What can hang from each mark:
sapak: vume
zovet: lebon
vume: lebon nakir sapak tosu
lebon: razaz setabi vume zovet
tosu: vume
razaz: lebon
setabi: lebon

Every row comes from one small tree of marks. Brackets hold a mark, then the marks that hang from it, in alphabetical order. Every link used is in the known rows. Which tree was each row made from?
Known rows:
{vume nakir tosu}: -7.7  20.4  0.6  9.3  -23.2  10.0  18.2  -14.5  -16.9  -0.6  6.8  -0.2  -7.2  26.2  -10.0  11.6  -7.7  -8.0  5.7  17.4  3.8  -17.7  -8.8
{zovet lebon}: -1.4  -14.2  -1.6  18.7  13.5  -6.2  -17.1  5.8  -7.4  32.9  0.7  5.1  4.7  -5.1  -34.3  -18.6  -5.2  -1.0  -10.7  -25.3  -0.3  29.0  -12.8
{setabi {lebon {vume nakir tosu}}}: 1.2  26.6  -36.3  -3.4  -31.6  2.9  37.2  -11.4  -4.5  16.5  -0.2  -18.1  -19.1  33.8  -10.2  5.2  -11.9  0.3  14.1  15.7  -26.3  -23.5  -9.6
{zovet {lebon setabi}}: -2.7  -14.1  -1.7  2.1  29.3  -4.9  -19.1  10.4  -6.4  18.5  -1.1  3.9  20.1  -27.7  -46.5  -19.7  6.6  -8.2  -33.4  -29.9  -2.7  23.9  0.3
{razaz lebon}: 4.8  -9.9  1.8  -0.3  23.3  -4.6  -13.6  6.7  -25.5  14.4  -13.5  -4.8  12.1  2.2  -15.5  -11.9  -15.1  -7.3  -41.2  -8.5  0.2  13.5  -30.7
{zovet {lebon razaz setabi {vume sapak}}}: -2.8  -15.4  -12.4  -13.4  12.6  -22.7  -2.8  10.5  18.4  5.1  13.4  3.5  -3.4  -18.0  -20.1  -17.0  12.5  -29.3  8.3  -40.5  -13.5  28.8  27.2
{vume {lebon razaz setabi} nakir tosu}: 19.9  -2.1  30.5  -13.1  -13.0  -4.4  -16.0  1.9  -13.5  -1.6  -4.3  28.0  18.5  -25.1  -18.8  9.9  15.7  -6.1  -27.4  -8.1  27.1  0.5  23.3
{lebon setabi}: -7.8  -18.1  8.1  4.8  35.5  -2.6  -18.7  12.4  -10.7  -5.7  -12.3  2.8  11.0  -14.8  -23.4  -8.9  -0.1  -13.4  -45.8  -22.1  8.6  28.8  -29.5
{sapak {vume lebon nakir tosu}}: 0.5  3.4  14.4  2.3  -35.9  27.0  3.7  -6.0  -27.8  2.6  -2.5  -3.9  -1.0  16.5  10.9  13.9  -1.3  17.5  4.4  26.7  9.6  -33.1  7.8
{razaz {lebon setabi vume}}: 4.2  -7.1  -10.3  -17.4  43.8  -7.9  5.4  20.5  -0.8  2.3  -9.0  -19.7  5.2  1.3  -17.4  -9.6  -11.6  -26.3  -38.1  -13.4  -6.2  18.3  -29.8
{zovet {lebon setabi {vume nakir tosu}}}: -3.5  25.4  -18.4  -13.3  -9.9  4.2  39.3  -0.9  13.3  13.2  24.2  -15.4  -3.4  13.6  -37.1  -0.1  4.4  -23.5  16.9  6.6  -15.6  -17.3  22.7
{tosu {vume lebon}}: 4.1  -21.8  16.4  28.1  28.9  7.9  -28.0  18.4  -8.2  17.3  -11.1  8.5  10.8  0.0  20.5  -6.6  -12.9  11.5  -18.4  -17.5  9.4  25.1  -17.6
{razaz {lebon setabi {vume nakir tosu}}}: 3.6  33.4  -15.4  -29.8  0.2  6.5  41.7  0.3  -5.7  -7.0  9.6  -24.5  3.6  21.8  -18.6  9.3  -5.3  -31.0  -13.1  24.6  -14.8  -34.2  2.8
{sapak {vume lebon}}: 1.8  -34.0  20.8  15.1  8.7  11.9  -33.2  14.4  -24.7  11.1  -22.1  -0.9  0.0  -3.7  11.8  -5.3  -7.8  23.1  -20.8  -11.5  16.2  18.9  -24.0
{setabi {lebon razaz {vume sapak} zovet}}: 6.4  -5.5  -25.9  -6.8  5.1  -25.5  -0.4  -6.3  28.2  1.0  -9.0  0.3  -12.7  -17.5  2.6  -11.9  0.2  10.8  12.3  -14.1  -25.0  18.7  -3.6
{tosu {vume lebon nakir sapak}}: -21.4  3.3  -5.5  18.9  -4.8  19.8  -10.7  2.0  -5.5  -18.2  7.4  -1.9  4.3  19.7  50.9  6.0  4.6  2.6  16.2  2.5  -5.6  -25.3  17.8
{vume lebon nakir tosu}: 5.6  2.3  16.8  6.7  -17.4  16.4  -3.9  -0.1  -12.8  7.4  -2.2  2.7  -4.8  16.3  0.9  10.3  -3.3  10.9  -1.6  12.4  22.3  -12.5  -9.8
{vume tosu}: -0.9  2.7  8.1  11.3  0.0  6.1  5.2  -2.9  -13.5  13.7  -5.4  -2.5  -4.1  14.6  -20.8  -0.1  -17.8  -1.8  -10.4  5.6  6.0  9.6  -25.7
{sapak {vume lebon nakir}}: -5.1  -17.6  14.5  12.2  -13.8  15.4  -19.6  5.2  -25.3  -4.7  -11.3  1.1  -2.9  5.2  20.3  4.4  3.2  18.8  -5.7  0.9  13.0  -9.6  -8.3
{tosu {vume {lebon razaz} nakir sapak}}: -4.4  -5.9  8.4  14.9  -14.6  -1.9  -21.0  -3.5  -7.9  -12.6  6.8  23.6  10.3  0.5  45.4  6.1  10.0  -6.7  13.7  -17.0  -0.3  -7.7  39.3
{zovet {lebon razaz}}: 16.1  -23.9  12.1  10.6  4.1  -29.2  -26.8  2.4  -8.3  38.4  -0.8  29.8  8.4  -24.5  -37.4  -19.4  -0.1  -8.3  -12.5  -45.8  6.2  47.7  9.6
{tosu {vume {lebon razaz zovet} nakir}}: 17.9  -3.8  27.6  13.2  6.5  -11.2  -22.2  -0.3  11.1  1.8  1.6  33.5  20.4  -29.1  20.8  1.7  8.3  17.7  4.4  -4.0  17.5  14.1  18.6
{tosu {vume nakir sapak}}: -33.7  19.7  -20.8  19.9  -12.0  13.5  13.0  -13.8  -13.3  -26.5  16.2  -3.8  1.9  31.6  39.3  6.2  0.1  -17.7  21.8  6.9  -24.7  -29.0  16.9
{zovet {lebon setabi {vume tosu}}}: 4.7  8.9  -13.2  -10.5  13.1  -0.5  25.1  9.2  15.0  27.0  13.0  -16.2  -3.1  0.0  -46.6  -9.3  -5.8  -16.7  2.4  -4.3  -11.4  8.5  6.3

Which tree is each row?
17.1  5.2  -18.6  -4.4  -9.1  -31.7  8.1  -9.4  21.5  8.5  -5.6  11.7  -9.7  -18.0  -7.4  -3.7  2.3  8.7  9.0  -10.1  -13.7  17.7  -6.2 -> {setabi {lebon razaz {vume nakir} zovet}}
3.8  -10.8  18.1  11.8  16.7  4.1  -21.6  6.4  13.5  -3.4  -6.3  5.1  2.4  -16.8  6.4  0.4  6.0  30.1  -5.4  7.7  27.6  8.6  -26.7 -> {vume {lebon zovet} nakir}
21.1  -14.7  -0.2  1.9  9.4  -29.6  -27.4  -8.6  0.5  20.2  -20.6  26.5  18.4  -44.9  -27.5  -16.3  -0.4  22.8  -29.8  -20.6  -6.5  35.5  -12.4 -> {setabi {lebon razaz zovet}}
8.3  14.6  4.0  -17.3  -15.0  -15.8  28.4  -4.7  6.7  -6.9  10.0  8.8  -8.9  2.9  -18.4  10.5  4.2  -33.4  5.4  -5.6  3.8  6.5  11.0 -> {lebon razaz setabi {vume nakir tosu}}
-19.4  -13.7  0.3  13.6  -5.7  14.1  -22.9  3.4  -8.0  -19.0  -3.1  -3.9  -9.9  12.8  32.5  4.1  10.5  7.8  6.5  -6.2  13.2  -12.1  -8.9 -> {vume lebon nakir sapak}
-0.7  24.6  -21.0  1.5  -25.0  2.6  40.9  -6.5  10.6  27.9  23.1  -15.1  -21.8  31.7  -24.0  -0.5  -8.5  -11.8  39.4  7.5  -13.0  -11.8  9.9 -> {zovet {lebon {vume nakir tosu}}}
-13.1  -15.0  0.3  22.3  19.7  14.4  -23.2  12.4  -3.9  -3.6  -4.8  -1.6  7.4  9.1  40.1  -2.7  -5.6  6.4  1.7  -9.5  -2.8  0.8  1.1 -> {tosu {vume lebon sapak}}
-3.4  -10.0  18.5  -7.5  13.1  16.5  -17.1  6.0  -0.5  -26.2  -7.9  -0.4  21.5  -30.7  3.7  2.3  18.9  26.7  -21.7  19.3  14.9  -16.9  3.1 -> {sapak {vume {lebon setabi zovet} nakir}}
3.3  3.0  15.4  -3.3  -38.7  2.3  -9.5  -10.7  -10.1  -8.3  4.3  16.6  -3.4  4.2  17.1  13.2  10.4  0.2  16.7  0.3  14.7  -18.2  31.4 -> {vume {lebon razaz} nakir sapak tosu}
-12.9  21.2  1.0  2.9  -41.9  20.4  27.2  -19.6  -35.4  -4.7  3.3  -6.9  -3.4  30.7  0.8  14.6  -6.5  -1.2  10.7  30.6  -8.6  -34.9  7.9 -> {sapak {vume nakir tosu}}
-18.0  33.4  -21.3  -7.1  -17.3  11.8  48.9  -18.4  36.1  -25.2  22.4  -29.4  -28.7  31.4  16.4  13.8  -2.0  1.4  56.2  45.4  -12.6  -34.1  -2.4 -> {lebon {vume nakir sapak tosu} zovet}
0.8  -20.3  14.7  0.7  23.1  -3.7  -35.5  13.7  -3.6  -12.4  -4.5  23.9  29.1  -28.5  22.8  -2.8  12.5  -10.7  -22.9  -30.6  0.5  15.4  31.8 -> {tosu {vume {lebon razaz setabi} sapak}}
3.2  -8.1  3.4  -7.3  5.9  -27.7  5.5  7.1  7.4  -12.6  3.6  14.1  -11.6  -5.9  -8.0  1.8  9.3  -33.0  -5.8  -31.7  6.4  30.9  -7.1 -> {lebon razaz setabi {vume nakir}}
22.0  -35.0  39.1  3.2  12.3  -11.7  -39.7  6.2  -1.9  9.7  -19.6  24.7  11.2  -42.5  2.0  -5.2  2.8  33.4  -16.4  -8.7  26.8  36.3  -4.4 -> {sapak {vume {lebon razaz zovet}}}
-10.9  -1.7  -26.9  -8.9  20.9  -1.5  11.6  7.9  0.9  -6.6  -0.6  -31.0  -17.7  28.0  16.6  -7.3  -15.3  -19.0  2.0  -3.6  -18.0  0.1  -23.0 -> {razaz {lebon {vume sapak}}}
14.2  -7.7  24.9  -7.3  -2.5  -2.6  -19.3  -6.6  18.0  0.1  -5.3  13.7  6.2  -25.9  2.7  1.9  4.9  25.4  8.9  9.5  22.6  5.3  13.6 -> {vume {lebon razaz zovet} sapak tosu}
15.1  17.9  -5.3  -5.8  -35.5  -18.9  30.7  -10.0  9.0  33.3  22.7  10.0  -17.8  14.8  -30.0  -0.5  -1.3  -21.4  38.4  -10.0  -4.6  6.1  30.6 -> {zovet {lebon razaz {vume nakir tosu}}}
-3.1  -10.6  -1.7  -17.0  32.0  -23.6  2.2  4.6  38.0  -28.1  2.8  2.3  -6.7  -28.3  -0.9  -6.1  10.1  -11.7  4.0  -16.2  -2.5  29.2  -2.1 -> {lebon razaz setabi {vume sapak} zovet}
-14.1  11.0  1.5  -10.6  -11.0  26.6  -2.0  -2.0  -6.6  -29.0  4.5  -9.5  9.0  4.5  7.8  13.2  18.1  -1.9  -4.7  18.6  5.8  -42.6  22.5 -> {vume {lebon setabi} nakir sapak tosu}
-7.8  24.7  -41.5  -9.7  -5.9  6.1  33.2  -12.2  28.6  2.4  -0.7  -31.7  -13.7  11.7  -1.7  -2.4  -11.1  20.3  25.9  31.4  -34.3  -24.2  -8.7 -> {setabi {lebon {vume sapak tosu} zovet}}
19.4  -17.7  12.2  3.0  27.4  -35.1  -2.4  6.2  35.0  9.5  -4.5  12.1  -19.0  -18.9  -10.0  -9.1  -10.5  0.5  9.0  -20.4  16.1  59.6  -32.6 -> {lebon razaz vume zovet}
20.3  -32.5  40.9  -12.9  26.6  -10.3  -41.7  12.3  -0.7  -6.5  -20.4  24.8  29.3  -61.6  -8.4  -5.8  15.6  25.2  -38.3  -13.4  22.8  32.1  6.3 -> {sapak {vume {lebon razaz setabi zovet}}}
17.0  -3.8  29.7  -4.8  -45.0  3.5  -5.8  -10.1  -29.3  9.3  -4.8  21.7  2.9  -0.1  5.3  13.1  3.8  9.6  2.4  7.0  15.8  -12.6  27.4 -> {sapak {vume {lebon razaz} nakir tosu}}
-5.1  5.8  -6.8  8.0  15.3  -6.5  19.9  0.4  31.8  -10.0  6.7  -11.7  -26.7  9.7  7.1  1.0  -6.1  3.9  25.9  10.3  5.1  13.8  -37.9 -> {lebon {vume nakir} zovet}
9.2  -2.9  4.2  -19.4  51.8  -3.1  -12.6  6.4  -1.0  -8.5  -12.4  -5.4  37.4  -37.0  -31.5  -10.3  1.0  1.2  -55.7  7.8  -1.3  6.6  -20.1 -> {razaz {lebon setabi zovet}}
-9.4  -7.7  2.5  16.7  31.6  15.2  -20.5  7.9  21.7  -12.3  -1.7  -3.1  14.1  -9.6  37.7  -4.8  -1.1  25.5  8.4  11.8  -1.4  -3.5  -0.2 -> {tosu {vume {lebon zovet} sapak}}
21.5  -5.2  30.4  1.8  -29.2  -5.4  -14.3  -4.9  -14.5  11.9  -3.5  27.7  0.4  -5.9  -5.6  9.9  3.1  2.1  -4.3  -6.1  28.7  5.1  12.2 -> {vume {lebon razaz} nakir tosu}
-18.8  33.2  -51.0  -5.5  -40.7  11.0  42.6  -19.4  -0.1  -4.7  7.9  -28.0  -23.6  42.8  10.4  8.0  -5.4  -4.8  33.8  22.3  -42.6  -46.3  9.8 -> {setabi {lebon {vume nakir sapak tosu}}}
-12.3  34.9  -32.1  -19.4  -25.2  13.4  48.2  -12.8  -3.5  -13.9  17.7  -35.0  -18.3  49.4  15.9  11.3  -9.6  -23.3  28.1  36.6  -24.3  -48.9  10.1 -> {razaz {lebon {vume nakir sapak tosu}}}
-16.7  -12.9  1.3  6.4  33.6  16.9  -25.8  16.9  -3.0  -18.4  -5.4  -1.9  24.6  -9.8  28.1  -2.6  7.4  -2.5  -21.4  -13.1  -6.9  -5.9  12.8 -> {tosu {vume {lebon setabi} sapak}}
-15.8  -6.5  -44.7  6.8  3.3  -4.3  5.5  3.8  5.5  2.3  -9.8  -25.7  -24.1  20.6  10.8  -10.8  -9.5  0.8  6.7  -16.2  -33.8  1.7  -24.9 -> {setabi {lebon {vume sapak}}}
-25.3  24.6  -14.0  2.7  -35.2  17.9  23.7  -20.6  -12.3  -22.7  13.4  -11.0  -10.6  34.8  11.0  14.7  -0.4  -9.4  23.7  25.6  -11.2  -40.1  9.3 -> {vume nakir sapak tosu}
4.4  15.6  -14.7  -12.2  17.3  -6.4  22.9  0.5  17.8  -4.4  6.6  -20.5  -7.0  10.2  0.8  -1.6  -8.6  -3.2  6.7  21.8  -4.7  -4.9  -25.7 -> {razaz {lebon {vume nakir} zovet}}
4.7  11.9  20.0  -3.3  -22.4  24.5  8.1  -9.1  -4.2  -5.0  -1.0  -5.3  5.8  -1.6  6.8  13.3  1.7  38.2  12.9  46.2  12.7  -33.3  8.6 -> {sapak {vume {lebon zovet} nakir tosu}}
